Each row comes from the steps of one walk. Every step used is in the known rows, and no mark comes twice. Write the walk behind each row, first mark first.
In the rows, 128 means zero.
Known rows:
guli-bitate: [119 145 123 123 132 127 136 120 118 138 100 130 133 125 122 133 108 129
 131 110 105 130 167 116 118 132 124 252 145 130 184 104 105 115 139]
gezu-zarig-dizisuv-bitate: [110 155 143 112 113 125 137 110 131 154 116 132 139 157 122 111 113 108
  95 130  83 136 128 158 127 122 105 107 141 134 141 101 100 130 151]
suzal-duna-dizisuv-bitate-lokuz: [117 132 141 120 154 128 123 177 118 183 128 132 136 135 138 162 102 108
  92  94 115 119 103 129 135 127 119 134 145 123 127 106  97 106 165]
suzal-zarig: [133 138 137 108 112 129 119 115 115 142  95 136 121 129 132 139 111 116
 107 122  95 135 142 112 145 127 111 178 139 129 184 113 100 132 124]
duna-gezu-zarig-dizisuv-bitate-lokuz: [104 175 147 103 135 134 127 143 132 145 159 131 135 158 126 146 103 109
  94 140 101 126 120 165 116 126 107  60 157 131 121  98 113 114 132]
zarig-dizisuv-bitate-lokuz: [105 156 144 104 143 125 136 132 108 158 177 132 133 142 116 158 106 112
  77 143 100 129 116 131 101 136 107 180 140 124 138 100 107 113 166]
dizisuv-bitate: [119 144 135 121 119 122 136 141 139 156 108 132 140 141 118 115 111 117
  82 144 102 129 138 123 125 127 111 170 136 129 165 102 100 117 168]
bitate-lokuz: [131 140 126 112 137 124 129 140 110 161 131 133 115 128 120 143 101 125
  94 124 111 129 158 101 108 124 117 216 146 118 154 101 110 118 135]
guli-duna-lokuz: [138 153 123 111 114 140 142 134 153 166  54 133 123 126 141 149 109 118
 142 162 109 125 177 123 116 141  98 202 149 122 168 117 108 113  99]
zarig-gezu-duna-suzal-bitate: [143 140 120 103 133 126 118 138 167 154 153 128 151 132 131 134 115 125
 144 161 110 116 121 147 157 101 133  50 119 107 176 115 109 102 126]
zarig-dizisuv-bitate: [101 156 150 107 127 124 139 127 117 146 123 134 137 145 121 134 110 106
 101 154  93 131 124 137 125 137 111 169 129 129 153 102  99 124 168]
duna-dizisuv-bitate: [107 135 153 120 139 124 138 161 120 175  86 133 144 147 132 129 100 107
  91 120 106 129 123 138 130 136 118 146 143 132 148  99  87 123 182]
guli-duna-dizisuv-bitate: [121 149 135 109 132 134 142 165 139 179  57 132 134 148 148 114 105 112
 102 144 104 126 144 148 129 141 111 164 149 136 141 106  91 115 155]
duna-dizisuv-bitate-lokuz-zarig-guli: [116 111 162 112 143 119 132 119 125 191 168 125 139 150 122  97 101 123
  87 106 101 129 100 102 123 138 121  79 159 129 113  85 107 123 167]
suzal-duna-lokuz-zarig-dizisuv: [109 130 151 127 126 146 124 111 136 152 103 138 134 125 122 162 112 106
 171 117  96 123 104 115 168 134 113 153 128 119 153 118 113 121  97]
duna-suzal-zarig-lokuz: [122 164 145  94 113 125 120 125 147 162 102 137 132 130 141 151  98 121
 116 152  94 128 137 103 124 137 130 152 131 118 144 131  99 124  78]
suzal-zarig-guli-duna: [152 150 131  81  95 126 127  83 141 149  93 129 109 134 152 105 122 126
 114 154  88 132 172  98 135 136 101 135 156 126 167 110 111 131 120]
guli-zarig-dizisuv-bitate: [103 166 151 126 122 143 136  95 124 169 121 131 118 147 123 127 107 114
 108 123  89 131 113 148 119 134 124 156 132 122 164 110  98 129 154]
zarig-gezu-duna-lokuz: [143 132 111 119 120 124 134 130 165 137 138 132 137 127 140 169 116 115
 146 132 116 111 137 153 150 115 122 105 135 111 183 108 106 112 125]
bitate-lokuz-zarig-gezu-duna-suzal: [141 127 121 116 133 132 112 131 177 155 191 128 130 129 127 108  99 139
 118 133 109 111 125 109 149 116 150  79 130 114 132 107 120 100  83]
zarig-gezu: [137 131 125 116 117 110 123 113 129 141 126 133 119 133 126 143 111 119
 135 135 102 121 161 123 124 115 136 161 135 120 186 104  99 125 122]
gezu-bitate-lokuz: [139 132 114 115 143 118 135 140 100 153 111 128 124 132 112 119 108 130
  83 130 109 130 149 123 105 133 106 202 139 114 147 100 116 104 162]
bitate-lokuz-zarig-gezu-duna: [147 120 104 117 132 124 122 120 159 146 196 131 131 130 126 121 109 134
 121 104 103 112 122 124 160 105 136 112 134 119 148  97 115 105 116]
bitate-lokuz-zarig-guli-duna-gezu: [137 152 135  92 124 135 121 116 157 153 129 127 112 140 138  91 108 137
 140 165 103 120 165  91 125 136 117 104 165 124 126  94 130 111 101]
lokuz-zarig: [122 126 135 126 120 127 127 117 135 158  93 135 124 135 113  92 104 126
 121 125  93 132 142 101 147 124 121 187 132 129 161 103 107 129 121]
dizisuv-bitate-lokuz: [119 140 130 113 134 122 131 149 127 170 156 130 134 136 119 135 103 121
  61 131 108 126 132 116 104 129 107 174 145 126 150  99 107 108 164]
bitate-lokuz-zarig: [127 122 132 121 134 131 122 122 126 168 145 132 119 129 110 111  99 132
 104 112 100 130 136  92 129 123 121 201 141 125 145 100 115 116 113]
lokuz-zarig-guli-duna-suzal: [136 148 147  95 103 133 121  95 177 170  81 126 116 138 135  46 108 139
 133 180  91 128 175  64 130 142 125 122 144 123 126 109 123 121  82]
gezu-bitate: [137 134 118 120 129 119 136 130 112 142  62 130 127 138 112 101 114 125
 102 139 102 132 154 130 118 130 106 199 133 118 166 102 108 116 170]
bitate-lokuz-zarig-guli-duna: [151 136 128  93 119 128 127  90 146 173 134 126 108 133 131  82 111 139
 117 143  94 127 164  82 119 134 110 147 155 122 127  94 125 117 107]
duna-lokuz-zarig-guli: [128 115 153 116 112 127 135  82 146 162 123 129 133 131 119 104 112 122
 142 136  99 130 135  85 130 137 109 109 151 120 157  98 117 132 118]
duna-suzal-zarig-dizisuv: [114 160 167  98 118 141 116 112 116 142 108 135 121 136 136 142 105 110
 114 157  92 135 132 108 136 147 126 149 129 122 157 124 104 131  98]
duna-suzal-bitate-lokuz: [133 139 141 104 147 132 118 149 125 187 150 127 137 127 113 147 100 129
 103 159 113 130 132 107 111 124 116 144 137 109 153 115 117 104 121]
dizisuv-bitate-lokuz-zarig-guli: [123 121 147 106 122 118 128  97 143 172 197 125 135 141 110  85 109 132
  75 128  95 127 115  83 118 131 110  97 151 127 131  87 120 116 160]
duna-dizisuv: [120 127 146 119 142 122 136 153 104 169  55 136 124 139 133 133  99 111
 121 113 109 132 152 129 128 131 129 188 144 126 158 102  89 134 152]

Which walk is each row?
[141 145 143  92 120 134 118 103 167 183 128 123 114 134 134  68 103 144
 117 169 100 126 169  58 111 141 125 128 153 120 108 105 129 111  76]  bitate-lokuz-zarig-guli-duna-suzal
[144 160 117  86 133 124 132 131 136 137 103 123 116 142 142  98 118 136
 116 180 112 119 175 122 101 143 100 107 164 110 128  94 130  99 145]  zarig-guli-duna-gezu-bitate-lokuz
[102 143 139 122 125 147 146 126 163 148 154 132 161 141 122 128 113 107
 112 136  97 122  74 154 170 136  99 103 130 129 142 104 110 111 148]  gezu-duna-lokuz-zarig-dizisuv-bitate
[140 109 119 120 152 125 126 139 139 164 168 130 132 138 136 130 100 125
 127  83 109 113 105 143 164 111 145  93 144 122 133  95 103 111 124]  bitate-lokuz-zarig-gezu-duna-dizisuv
[125 125 121 122 125 136 145  86 168 137 149 123 149 123 126 105 120 134
 152 103 104 119 133 112 160 134 115 123 155 124 164  97 124 110 136]  gezu-duna-lokuz-zarig-guli-bitate
[115 150 149  97 130 134 127 113 104 152 196 132 130 140 129 167 108 107
  64 129  91 133  96 133 123 141 100 144 143 129 146 107 106 115 145]  suzal-zarig-dizisuv-bitate-lokuz
[126 130 135 112 143 142 134 154 143 202 120 128 131 145 134 100  95 122
  96 120 101 126 120 129 129 143 114 154 154 139 111 101 104 103 128]  guli-duna-dizisuv-bitate-lokuz-zarig
[126 124 142 112 145 141 112 133 140 193 168 127 138 128 105 114  97 134
 114 143 105 134 110  95 133 125 120 126 131 116 141 112 122 103 102]  duna-suzal-bitate-lokuz-zarig
[121 154 137 109 120 124 135  99 116 149  86 135 120 149 123 123 112 112
 124 120  85 137 156 145 131 121 113 143 143 127 148 105 103 141 118]  gezu-zarig-dizisuv
[121 131 144 120 141 127 122 163 111 164  39 138 127 133 143 148 107 107
 139  98 111 123 138 121 154 124 132 167 138 121 152 111  93 127 142]  suzal-duna-dizisuv
[125 113 127 126 136 122 131 141 169 159 151 130 155 149 135 106 107 117
 117 101  98 113  83 164 181 116 137  42 133 132 143  94  93 112 157]  lokuz-zarig-gezu-duna-dizisuv-bitate
[111 164 148 123 124 139 133  86 109 161  92 134 101 140 129 132 107 117
 134 118  92 134 144 133 118 131 131 192 132 117 170 114 102 141 126]  guli-zarig-dizisuv
[144 140 106 112 120 113 129 130 153 126 135 134 129 132 138 135 119 123
 134 130 107 113 146 144 155 105 134 125 129 117 179 101 103 116 142]  zarig-gezu-duna
[143 145 115 134 115 142 133  99 171 158 136 128 124 128 144 158 112 121
 152 106 112 112 130 162 140 114 135  97 137 106 190 116 105 118 103]  guli-zarig-gezu-duna-lokuz
[121 139 127 115 159 128 140 184 134 173 145 129 145 145 139 138 102 114
  67 103 121 119 104 153 139 123 115 121 150 125 125  95  99 104 193]  gezu-duna-dizisuv-bitate-lokuz
[136 116 130 123 113 117 120  95 145 147 136 133 124 135 116 114 106 127
 148 121  91 124 139 114 146 113 139 140 127 126 171 101 104 125 101]  lokuz-zarig-gezu
[150 128 113 113 108 131 126 111 161 133 159 131 140 124 151 182 119 111
 135 119 106 115 116 153 168 118 113  74 140 117 192 115 104 115 107]  suzal-zarig-gezu-duna-lokuz
[134 136 125 121 109 148 136 113 165 173  66 131 125 127 132 114 106 123
 153 150 100 127 155 117 143 141 101 184 144 129 157 116 113 114  76]  guli-duna-lokuz-zarig
[115 125 137 121 130 129 126 134 142 173 175 129 138 137 107 106  99 127
  71 121  97 128 110 106 124 128 112 156 141 132 137  97 113 108 144]  dizisuv-bitate-lokuz-zarig
[150 146 134  94 116 120 137 101 136 181  32 128 112 154 151  83 116 122
 132 120  93 136 183 133 126 128 113  81 170 129 125  97 102 141 121]  gezu-zarig-guli-duna-dizisuv
[150 139 113 100 147 126 115 145 157 166 202 125 145 127 128 152 110 131
 118 148 118 113 118 138 140 105 130  60 131 103 158 112 118  92 123]  zarig-gezu-duna-suzal-bitate-lokuz
[115 133 148 110 142 134 130 109 104 160 161 134 117 136 109 129 102 121
 112 118  92 134 120 105 129 134 121 197 138 125 134 102 115 122 115]  bitate-lokuz-zarig-dizisuv
[141 111 128 107 132 114 132  87 119 157 148 124 127 138 105  64 114 143
  92 124  96 133 134  92 117 134 108 127 148 115 127  88 129 113 159]  gezu-bitate-lokuz-zarig-guli
[152 122 114 112 113 111 121  94 119 128 115 129 125 136 127 132 118 122
 115 124  90 126 129 147 143 126 114 113 130 119 187 109 105 116 128]  suzal-zarig-gezu-bitate
[150 168 137  89  95 127 124  96 173 173  58 124 115 147 147  59 112 136
 125 174  93 131 203  93 111 130 117  78 158 123 124 109 118 129  86]  gezu-zarig-guli-duna-suzal
[111 143 139 112 150 138 130 137 112 127 139 131 131 146 110 119 105 121
 128 143  99 125 112 142 136 142 115 139 140 120 124  97 126 105 139]  duna-gezu-bitate-lokuz-zarig-dizisuv
[101 161 169 101 115 141 121 121 135 149 140 132 138 144 134 137 107 104
  88 165  88 133 109 120 131 149 116 122 129 128 151 121 103 120 123]  duna-suzal-zarig-dizisuv-bitate
[108 171 151  97 119 145 125 137 157 136 145 131 147 144 144 127 114 109
  81 158  94 124  93 142 163 138 113  77 126 126 141 119 106 112 139]  gezu-duna-suzal-zarig-dizisuv-bitate
[125 135 131 130 122 135 124 146 139 154  74 136 132 118 134 177 113 107
 142 124 115 120 144 109 146 125 108 161 137 113 175 118 107 115 115]  suzal-duna-lokuz
[141 130 127 108 150 127 128 136 105 179 156 131 131 128 111 161 109 124
 100 129 109 134 129 127 118 115 104 172 141 114 171 104 113 109 153]  suzal-bitate-lokuz
[130 145 120 123 125 134 142 147 154 143  94 133 138 126 135 148 114 114
 122 135 118 119 142 139 151 125 106 154 139 114 171 109 108 117 138]  gezu-duna-lokuz
